Known rows, with every way that one mark hangs from another
{k_644 {k_187 {k_321 k_226}}}: [-14.2 -12.0  -8.8  26.4  35.2   7.7  -0.7  20.4 -35.6 -25.4  -4.9  27.2
  -9.0 -18.5  -6.1  16.8 -13.1  24.3  17.4   8.9 -13.2  21.5  17.3   0.2]
{k_120 k_340 {k_776 {k_602 k_57} k_644} k_790}: [-38.3  82.2  19.1  14.4  16.1  25.8   2.8 -76.8  75.9  28.5 -38.3 -51.5
 -42.1 -36.2  46.5 -15.9   4.9 -86.2  49.8 -65.2  -6.6  -5.4  -9.1  40.9]
{k_120 k_340 {k_776 {k_602 k_57 k_413} {k_644 {k_187 k_321}}}}: [-45.7  64.3  17.5  34.4  11.3  34.3  -3.0 -48.1  36.1  15.7 -15.9 -36.9
 -25.4 -36.8  45.1 -15.4  11.3 -60.3  85.3 -45.8   6.8  -2.5   7.9  52.4]
{k_187 {k_321 k_2 k_226} {k_644 k_199}}: [  7.1 -16.5 -12.3  46.3  57.5  20.7  14.3  34.4 -39.1 -10.7  16.1  43.8
 -15.2 -19.6   0.1   2.2 -26.9  61.5   2.0  51.5 -41.9  45.6  38.4  -3.1]
{k_790 {k_120 k_776}}: [-13.0  16.2   9.5   9.9   8.0  23.4  14.1 -41.4  26.9  11.2 -32.3 -27.3
 -15.3  -6.4  13.4  -6.8   1.5 -53.8  -0.6 -20.2 -14.4 -11.3  -9.2   5.0]
{k_602 k_57 k_413}: [ -4.6  31.9  -9.7 -16.9   4.3  35.3  -5.1   4.9   3.5  17.6  44.3  -9.7
   8.9   3.1  13.1 -25.9  25.7 -31.5  63.9 -29.6  29.5 -14.0  20.3  36.4]
{k_120 k_340 {k_776 {k_602 k_57 k_413} {k_644 k_199}} k_790}: [-38.0  89.5  22.0  24.0  21.0  39.4 -11.6 -75.4  77.9  36.9 -31.2 -50.7
 -36.6 -43.9  54.0 -35.2   8.1 -81.4  75.6 -66.9  -1.4  -0.4  -8.6  51.9]
{k_644 {k_187 {k_321 {k_226 k_29}}}}: [-15.9 -12.3 -21.9  15.6  43.5   2.5   7.1  26.1 -41.9 -34.4  -1.4  32.8
  -9.2 -17.7 -12.4  19.6 -16.5  31.8  12.5   5.4 -21.4  37.2  21.3   3.4]
{k_120 k_776}: [ -4.7  13.7   5.9   8.8   8.4  12.1  -2.4 -24.8  19.8   8.0 -12.5 -20.9
  -9.4  -5.8   8.2  -7.8  -1.7 -24.6   3.1 -16.5  -5.4  -4.3  -8.8   0.6]
{k_120 k_340 {k_776 k_644} k_790}: [-31.3  79.5  16.4  16.4  14.8  13.5  10.0 -66.1  56.9  16.7 -57.3 -49.0
 -44.8 -27.0  24.3 -10.4  -5.7 -78.4  23.2 -46.8 -20.0  -2.7 -26.1  22.6]
{k_644 {k_187 {k_321 k_2}} k_199}: [ -9.5 -19.7   3.3  48.4  39.3  -0.2 -17.1  20.6 -38.1 -18.8  -6.1   9.1
  -3.3 -31.3   4.6   2.1 -24.6  48.3  30.2  35.4 -14.5  37.4   9.8   1.4]
{k_321 k_226}: [  2.2  -4.5 -20.8  -3.2  25.5   6.6   7.7  23.2  -1.3  -8.4  -1.4  17.4
  -1.4   4.0 -10.9  18.5   5.3  12.3 -17.1 -13.6 -15.3   9.1   9.8  -7.5]
{k_321 k_2 {k_226 k_29}}: [  4.7 -15.9 -60.6 -21.8  56.8  -5.2  27.9  60.6 -22.3 -33.0  11.2   9.3
   0.5  10.0 -19.7  44.2   0.4  37.3 -34.8  -9.1 -39.5  42.0  25.8 -10.4]
{k_776 {k_602 k_413}}: [ -8.5   2.1   1.6   0.9  -1.9  22.6 -14.8  -9.2  21.0  10.0  18.7   1.5
   4.8 -10.2  30.5  -7.6  14.9 -11.4  33.3 -21.5  13.1  -7.4  17.5  20.4]
{k_776 {k_602 k_57} {k_644 k_187}}: [-34.4  25.7  16.1  32.8  -6.0  -4.6  -4.4  -2.5  12.7  16.0  -4.5 -12.2
   9.9 -25.3  26.9  -2.0  26.7  -8.5  64.0 -15.8  22.0   3.4   3.2  41.1]
{k_2 {k_321 {k_226 k_29}}}: [  1.5 -20.5 -58.5 -21.6  35.0 -13.0  35.4  37.7 -16.8 -29.6  29.0  37.4
 -21.8  15.2 -19.8  27.0   2.8  26.9 -31.8  -5.6 -24.0  34.6  22.2 -18.7]
{k_187 {k_321 k_226} k_644}: [  0.4  -5.7  -6.0  31.2  36.1  24.2  21.6  14.4 -33.2  -8.1  15.8  54.5
 -19.8 -12.7  -3.0  -1.4 -21.2  31.9   3.0  34.1 -29.9  25.9  37.0   2.6]
{k_790 {k_120 k_340 {k_776 k_602 k_644}}}: [-35.4  45.0  21.2  24.7  -1.3  21.5  19.4 -65.5  55.4  18.6 -55.7 -43.0
 -27.9 -21.9  35.5  -2.5   7.0 -74.5  18.1 -37.0 -17.9 -11.0 -12.3  25.2]
{k_776 {k_602 k_57 k_413} {k_644 k_187}}: [-36.1  36.9  11.3  28.2  -6.1  13.3  -9.6   1.0  12.9  20.5  10.1 -13.7
  13.9 -23.9  33.1 -12.5  37.9 -21.4  89.7 -26.6  31.8  -4.6   9.8  54.5]
{k_29 k_226}: [ -6.5  -9.2 -27.2 -10.6  27.6  -0.5  14.3   5.5  -1.6  -9.2  -2.8  10.8
  -6.2   5.3 -16.4   7.4 -14.4  -0.3 -18.5  -6.0  -8.4  25.3   6.2   4.9]
{k_120 k_340 k_776}: [-15.6  39.0   7.6   7.3  11.4  22.3   2.6 -48.1  35.0   5.1 -32.5 -32.8
 -29.3 -14.3  15.1  -9.3 -10.6 -49.4   8.6 -30.1 -15.9  -7.2  -9.3   7.5]
{k_321 k_2 k_226}: [  7.9 -15.2 -39.4  -5.3  45.1   2.7  16.1  51.2 -12.4 -19.4   6.5   1.5
   0.3   9.8 -10.0  39.7   6.0  25.0 -27.0  -2.8 -26.6  17.1  19.4 -15.5]

Rows
[-34.9  69.1  28.3  34.6  18.2  16.7  -8.7 -78.3  75.8  25.9 -59.5 -44.8
 -42.4 -45.6  45.2 -18.7  -8.4 -61.4  34.5 -47.8 -20.0   8.8 -21.8  29.0]	{k_120 k_340 {k_776 k_602 {k_644 k_199}} k_790}
[  0.4  -8.4 -13.7  34.5  51.9  17.2  17.5  19.4 -38.4 -13.1  13.2  63.3
 -16.8 -24.1  -9.0 -11.2 -32.2  60.6   3.8  38.6 -43.7  58.9  35.5   6.8]	{k_187 {k_321 {k_226 k_29}} {k_644 k_199}}
[-27.2  57.1  17.9  16.2  12.2  15.4  -2.3 -53.0  60.0  31.2 -18.3 -39.9
 -22.9 -28.0  40.3 -14.6  13.0 -61.5  44.5 -51.9   4.1  -2.2  -8.8  34.3]	{k_120 {k_776 {k_602 k_57} k_644} k_790}
[-42.4  38.2  29.2  51.0  12.9  23.0   8.2 -64.2  38.1  11.2 -59.9 -31.5
 -32.2 -40.9  38.3  -7.5  -7.4 -52.4  37.9 -21.0 -21.9   7.2  -9.1  28.8]	{k_790 {k_120 k_340 {k_776 k_602 {k_644 {k_187 k_321} k_199}}}}
[-12.8 -13.0  15.4  49.5  26.4   2.4 -22.5   2.7 -31.3 -11.9 -11.5  19.9
  -4.4 -35.0   3.9 -11.7 -24.8  40.1  36.6  28.9  -7.3  32.4   3.4   6.0]	{k_644 {k_187 k_321} k_199}
[ -7.7 -22.4 -10.0  46.1  55.3   3.9 -12.4  35.6 -38.8 -24.3  -7.3  20.4
  -4.3 -28.5  -2.3  13.7 -20.8  56.0  19.4  27.1 -24.3  43.4  16.1  -3.8]	{k_644 {k_187 {k_321 k_2 k_226}} k_199}
[-43.6  39.7  23.3  40.1   9.3  23.9  17.1 -62.8  36.1   7.1 -55.9 -33.2
 -34.0 -33.7  36.7   1.0  -3.0 -64.3  33.4 -26.8 -19.9  -1.5  -4.8  27.9]	{k_790 {k_120 k_340 {k_776 k_602 {k_644 {k_187 k_321}}}}}
[-19.3  60.3   8.7   0.9  28.5  29.8   1.1 -70.1  53.3   9.3 -45.7 -37.9
 -47.6 -25.2  22.0 -14.7 -18.3 -75.8  11.6 -47.1 -23.8  -5.6 -13.5   9.8]	{k_120 k_340 k_776 k_790}
[-44.8  46.7  20.6  36.6   9.4  35.0  14.0 -60.6  36.2  10.2 -46.3 -34.5
 -30.9 -32.6  40.7  -5.3   4.2 -72.9  49.7 -33.8 -13.7  -6.5  -0.7  36.6]	{k_790 {k_120 k_340 {k_776 {k_602 k_413} {k_644 {k_187 k_321}}}}}
[-35.2  52.3  25.0  29.5   4.7  27.9  11.6 -66.7  58.7  28.5 -46.8 -45.6
 -24.5 -29.0  40.1 -17.3   8.6 -69.5  38.8 -39.4 -11.2  -4.7  -9.4  35.6]	{k_790 {k_120 k_340 {k_776 {k_602 k_57} {k_644 k_199}}}}
[-36.4  52.8  17.9  21.4  -1.6  33.2  16.0 -63.4  55.8  21.7 -45.8 -44.3
 -25.2 -21.4  39.6  -9.0  14.0 -82.4  34.2 -44.0 -11.6 -16.2  -8.3  33.9]	{k_790 {k_120 k_340 {k_776 {k_602 k_413} k_644}}}
[-13.9  26.8  12.1   7.1  23.6  23.1 -12.3 -57.0  54.2  16.1 -22.7 -23.8
 -28.0 -26.5  34.6 -10.7  -6.6 -49.2  12.3 -42.2 -10.5  -2.3  -4.3   8.9]	{k_120 {k_776 k_602} k_790}
[  2.6  -8.3   3.1  47.7  42.0  23.2   7.8  12.3 -30.5  -2.1   9.8  57.1
 -16.8 -24.0  -0.8 -14.8 -27.9  51.4   9.8  43.0 -33.2  39.4  30.8   2.6]	{k_187 {k_321 k_226} {k_644 k_199}}
[ -1.7  -5.4 -22.9  17.8  46.4  18.3  30.6  21.6 -41.1 -19.7  19.7  60.3
 -19.6 -12.4 -11.3   2.3 -25.3  41.4  -2.8  29.2 -40.5  45.9  41.9   6.3]	{k_187 {k_321 {k_226 k_29}} k_644}
[  4.7 -16.7 -29.1  33.2  67.7  13.9  23.7  41.9 -46.9 -22.1  20.3  50.2
 -15.1 -19.5  -8.0   6.1 -31.4  71.3  -4.2  46.8 -52.3  65.5  43.5   1.1]	{k_187 {k_321 k_2 {k_226 k_29}} {k_644 k_199}}
[-11.9 -16.5  -7.4  26.7  31.7   0.9  -0.3  23.0 -41.7 -26.7   1.4   6.3
  -6.9 -17.1   1.8  19.2 -15.7  24.3  21.9  24.2 -10.7  20.7  17.3   0.4]	{k_644 {k_187 {k_321 k_2}}}
[-41.6  73.1  19.3  34.7  26.9  15.8   6.3 -63.0  35.0   4.0 -59.7 -38.0
 -50.0 -40.4  24.6  -7.1 -16.2 -68.1  41.0 -35.4 -22.2   7.2 -19.0  25.8]	{k_120 k_340 {k_776 {k_644 {k_187 k_321}}} k_790}
[-44.7  60.2  18.3  26.3   6.5  40.1  12.1 -59.5  47.5  22.4 -42.0 -45.2
 -21.8 -28.5  39.5 -15.8  19.0 -87.0  60.9 -47.8  -2.5 -16.4  -3.7  44.9]	{k_790 {k_120 k_340 {k_776 {k_602 k_57 k_413} {k_644 k_187}}}}
[-36.6  54.3  19.1  18.9   1.0  28.1  19.6 -65.3  57.0  24.4 -42.8 -46.7
 -26.6 -21.7  38.3  -8.9  12.8 -81.9  34.4 -44.9  -9.3 -13.0  -5.7  35.0]	{k_790 {k_120 k_340 {k_776 {k_602 k_57} k_644}}}
